Every row comes from one small tree of marks. Brackets hold a mark, then the marks that hang from it, in alphabetical order. Every link used is in the known rows. Which tree was each row made from?
Known rows:
[sidonal [zono gunud mamiteb [pado mipi] vilolol]]: [-16  25  19   7   0  21  -1 -10  -6  14   0  -6   6 -14 -16   1  -2  -9
  -5  27  15  -1  13  32   0   0   1   3   5]
[gunud [zono mamiteb]]: [  8  -6   2 -28  -8  -8  -1  -7  11  20   1   8   9 -19  -9  -1   1 -13
 -31 -19  12  -5   6   4   5  27 -19  23   4]
[zisu [zono bako pado sidonal vilolol]]: [-28  47  12  -5   3  21   3   5   6  10  -2  -6  32 -12 -12   6 -15 -11
   8  31   8   2 -12  12   3  16 -23  -4  12]
[sidonal [zono mamiteb vilolol]]: [  3  -5   7 -23  -6   2   4  -5   5  21  -3  -1   7 -18 -14  -4   2 -11
 -14  -1   9   0   8  10   8  20 -41   8   4]
[zisu [zono mamiteb [pado mipi] sidonal vilolol]]: [-18  55  12  11  -4  20   0 -14   0  12  -1 -18  25 -13 -17   3  -9 -13
  -9  43   8   4 -16  30   0  21 -14   1   9]
[puso sidonal [vilolol [zono bako gunud]]]: [-10   8  -2 -17   9   1   1  13   0  14  -1  10  12  -9 -13 -13  -6  11
  -8 -14  13 -18  18   1  -6 -24  -7   3   7]
[gisom [puso sidonal vilolol]]: [  8 -29 -12 -29  -9  -3   0  10  11  15  -1  -1   9 -16  -8  -8  -9  10
 -24 -37  18 -19 -18 -12   5   8 -18  24  11]
[vilolol [puso gisom]]: [ 12 -24  -2 -32  -4  10   6  -1  20  12  -1   5   8 -19  -1 -11 -19   1
  10 -26  17   0 -18 -21   5  15 -24  26   8]
[zono gunud pado [vilolol puso]]: [-21  16  20 -20   5  26  14   2   0  -1  -2   7  13 -10  -6   3  -8  -4
  15   5  15   9   4  13   0  24  -6  10  14]
[mamiteb zono]: [  5 -28   2 -31 -27   0   6   2  13  19  -2  -1  10 -19  -5 -11  -1  -2
 -12 -29   6  -4  -7   7   2  34 -28  14   2]
[bako [zono gunud [pado mipi] sidonal vilolol]]: [-30  37  13  10   0  27  -2 -23  -1   3   2 -13  12 -10 -10  -4  -9   1
 -12  31   3   0   2  36   0  10  11   2   6]
[pado mipi [zono bako mamiteb sidonal]]: [ -8  35  15  -2   3   8 -15 -34   5  23   4  -7   5 -11  -9 -13 -13  -1
 -25  17  16 -11 -18   3 -22 -11 -23  17  -1]
[puso gisom sidonal [vilolol [zono bako gunud]]]: [ -4   4  -8 -14  13   2  -2  22  11  12  -1   9  10 -15 -12 -11 -19  13
   5 -22  17 -21   8 -11   1 -39  -2   7   9]
[zono bako mamiteb pado sidonal]: [-14  46  19   5  12  14  -6 -15   8  11   2  -5  21 -11  -9   3  -6  -7
 -16  25  21  -7 -16   0   1  12 -21   5   7]
[puso gisom sidonal]: [ 20 -22 -11 -26  -9  -4   2   9  21  18  -1   4  10 -22  -5  -7 -10   9
  -1 -33  24  -8 -21 -11  15  15 -12  21  11]
[mipi [pado zono]]: [  3 -19  -3 -33 -14  11   1 -11  13  14   0  13   9 -14 -11   1  -5  -5
 -12 -15  18 -21 -17  -5  -5  23 -21  30   5]
[gisom [puso sidonal [vilolol [zono bako mamiteb]]]]: [ -8  13  -8 -25  13  -6  -2   9   2  11  -1   1  17 -10 -15  -9  -9   1
 -31 -13  20 -18  -7 -20   0 -11 -30  14   9]
[pado mipi [zono gunud]]: [ -1 -10   9 -13 -16  14  -7 -26   1  22   3  -1  -3 -12  -4 -11 -12   5
 -15  -8  11 -11  -6  16 -19  -2   4  27   0]
[zisu [zono bako mamiteb [pado mipi] vilolol]]: [-23  40  13  -8  -2  26   1   7  -3  13   0  -9  29 -11 -14  -1 -18 -14
   0  34  18   2  -2   7   8   6 -15   1   9]
[vilolol puso zono]: [  3  -5   0 -36  -1   5  10 -18   9  13  -2   8  15 -10 -10 -14  -3  -3
  -5 -13   4   6  -3  -7  -9  31 -29  18   5]
[mipi [pado [zono mamiteb]]]: [  2  -2   1 -26 -10   8   0 -13   7  13   0  10   8 -13 -13   2  -4 -10
 -21  -5  22 -22 -16  -5  -3  22 -29  29   4]
[sidonal zono]: [ 12 -31   0 -23 -15   1   0 -14  12  27  -2   2   7 -18 -10 -10   0  -2
 -11 -20   7  -7  -2   2   0  22 -28  16   0]
[pado mipi zono]: [  9 -20   2 -24 -16   8  -6 -31  10  27   2  -2   3 -13  -7 -13 -11   3
 -18 -17  10  -8 -16   5 -14  12 -11  28   1]
[zisu [zono bako gunud mamiteb pado sidonal]]: [-30  63  20  17   2  19  -5  -1  -8   7   1  -7  25  -9 -10   5 -14  -9
  -6  43  15 -12 -11  18  -5   3 -12   0   5]
[gunud zono]: [  9 -23  -2 -35 -12  -4   0  -6  18  22   1  12  11 -19  -7  -3  -1  -8
 -21 -30   8  -4   6   4   3  26 -12  25   5]
[zisu [zono bako mamiteb sidonal vilolol]]: [-20  46  11 -10  -1  11   2   6   2  14  -2  -7  24 -14 -11  -3 -11 -13
 -10  30  11   1  -4   8   2   8 -43   1   7]
[zisu zono]: [  6 -19  -4 -27 -27   7   5   0   6  21  -2  -2  21 -16  -7  -7 -11  -5
  -8 -10   5  -7 -10   2   4  31 -26  17   4]

Which tree is each row?
[  2  16  -3 -17  11   4   3 -19  21  10  -2   2  12 -15 -10 -11 -13  -1
   4  -3   4   3 -19  -8 -10  11 -26  18   6] -> [vilolol [puso gisom] [zono sidonal]]
[-12   6   5  -4 -12   9  -3 -23   1   9   2  -6   6 -12  -3 -12  -5   4
 -24   5   0 -12  -2  19  -1  17 -12  13  -1] -> [bako [zono gunud sidonal]]
[-10  10   6 -42   6   7  11  16   7   9  -3  14  15 -13  -6 -12  -5   6
  11 -11  24  10   1  -9   3  15 -32   8  16] -> [zono bako [vilolol [puso sidonal]]]
[-12  21  17  -7  -2  15   6  -6  10   9  -1  -2   8 -17  -5   0  -2   2
 -10  12   9   5   8  26  -5   5 -12   9   7] -> [zono gunud sidonal vilolol]
[ -5  18  13 -17   2  16   8  -3   7   9  -2  -3  19 -13 -12   8  -2 -11
 -10   7  17   4  -4   8  16  30 -21   8  13] -> [zono mamiteb pado vilolol]
[-11  12   2  -3  -4  11  -4 -31   7   9   1  -9  18  -9  -9  -5  -6  -2
 -20   6   0 -10 -23  11   7  40 -14   8   5] -> [bako [zono pado sidonal]]
[-13  34   9 -15   3  10   2 -14  10   7  -1   5   8 -14 -16   8  -1 -13
 -19  17  16 -12 -14  12  -7  16 -35  18   8] -> [mipi [pado [zono mamiteb sidonal vilolol]]]
[  3 -14   1 -37   2  14  11  10  21   9  -3   5   8 -19  -3  -7 -18  -2
  16 -21  15  10  -7 -15  10  14 -28  20  13] -> [zono [vilolol [puso gisom]]]
[-18  26  17  -7   2  11 -10 -19   4  17   3   4   3 -10  -3  -5 -13   4
 -11   6  12 -13  -9   8 -24 -12 -15  16   1] -> [pado [zono bako gunud sidonal]]
[-28  14  12 -30   1  25   5  13   5   5   0  18   9 -13  -8   5 -11  -6
   2   7  25 -13   9   1  -7 -11 -12  19   8] -> [mipi [pado [zono bako gunud vilolol]]]
[  7 -34 -15 -24  -7  -9  -4   6   7  22  -2  -1   4 -17 -13 -11  -6   7
 -21 -36  12 -24 -15  -6   1   5 -27  18   6] -> [gisom [puso [sidonal zono] vilolol]]
[-11  10   8 -16   3  13  -8  -7  15  18   5   8  20 -15 -10  -2 -10  -8
 -10  -1  18  -2   3   2  -2   2  12  16   7] -> [gunud [zono bako [pado mipi]]]
[ -5  16   5 -25   4  -3   1  11   2  21  -3   7  10 -17 -14  -7   3  -3
  -6  -1  22  -3   7   2   9   7 -39   0   9] -> [puso [sidonal [zono bako mamiteb vilolol]]]
[  0   3  -5 -10   8   3  -8  11  16  20  -1   8  15 -18 -12  -3 -13   3
  17 -13  26 -14 -22 -12  13   4 -10   5  11] -> [puso gisom [sidonal [zono bako pado]]]
[-25  43  15 -14  18  10  -1   0  18  10   1   9  22 -15 -12  10  -5 -13
  -5  11  11   6   4  13   0  10  -8   4  13] -> [gunud [zono bako pado sidonal vilolol]]
[-11   9  13  -4 -19   3   2  -3   8  13  -1  -4   4 -19  -4  -8   1   2
 -13  -5   3  -6  -4  28 -11  16 -16   9   0] -> [mamiteb [zono gunud sidonal]]
[ -4  13   5 -20   9  12   7  -2  24   7  -2   0   8 -20  -5  -6 -16   0
  13  -3  12  10 -15  -5   1   9 -30  15  12] -> [zono sidonal [vilolol [puso gisom]]]
[-11  13   4 -22  -4  -2   3  10  -7  10  -3   1   2 -18 -10   2   3  -4
 -20   2  22  -5  -1  16   3   8 -22  15  10] -> [gisom [puso [sidonal [zono gunud mamiteb vilolol]]]]
[-14   9   5 -16  -9  19   1   7   4  15   0   0  32 -10  -9   0 -18  -8
   5   9  13  -7 -13  -6   7  23 -17   7   8] -> [zisu [zono bako pado]]
[-23  33  21  -8   6  19   3   3   9   8   0   1  12 -16  -3  -3  -7   2
  -4  19  16   4  12  14  -6 -14 -14   5   8] -> [zono bako gunud sidonal vilolol]
[-18  17  12 -28   8  15   7  -4   0   7   0  14  14  -8  -6 -13  -9  -1
   3   2  12   3  14  -6 -16  -2 -17  13   4] -> [vilolol puso [zono bako gunud]]
[ -9  43   8  -1  15   6   2 -16   7   4  -1   1   6 -14  -9  -8 -13  -4
  -4  17  10  -1  -8   4 -13  -4 -20  15   4] -> [vilolol [puso gisom] [zono gunud mamiteb sidonal]]
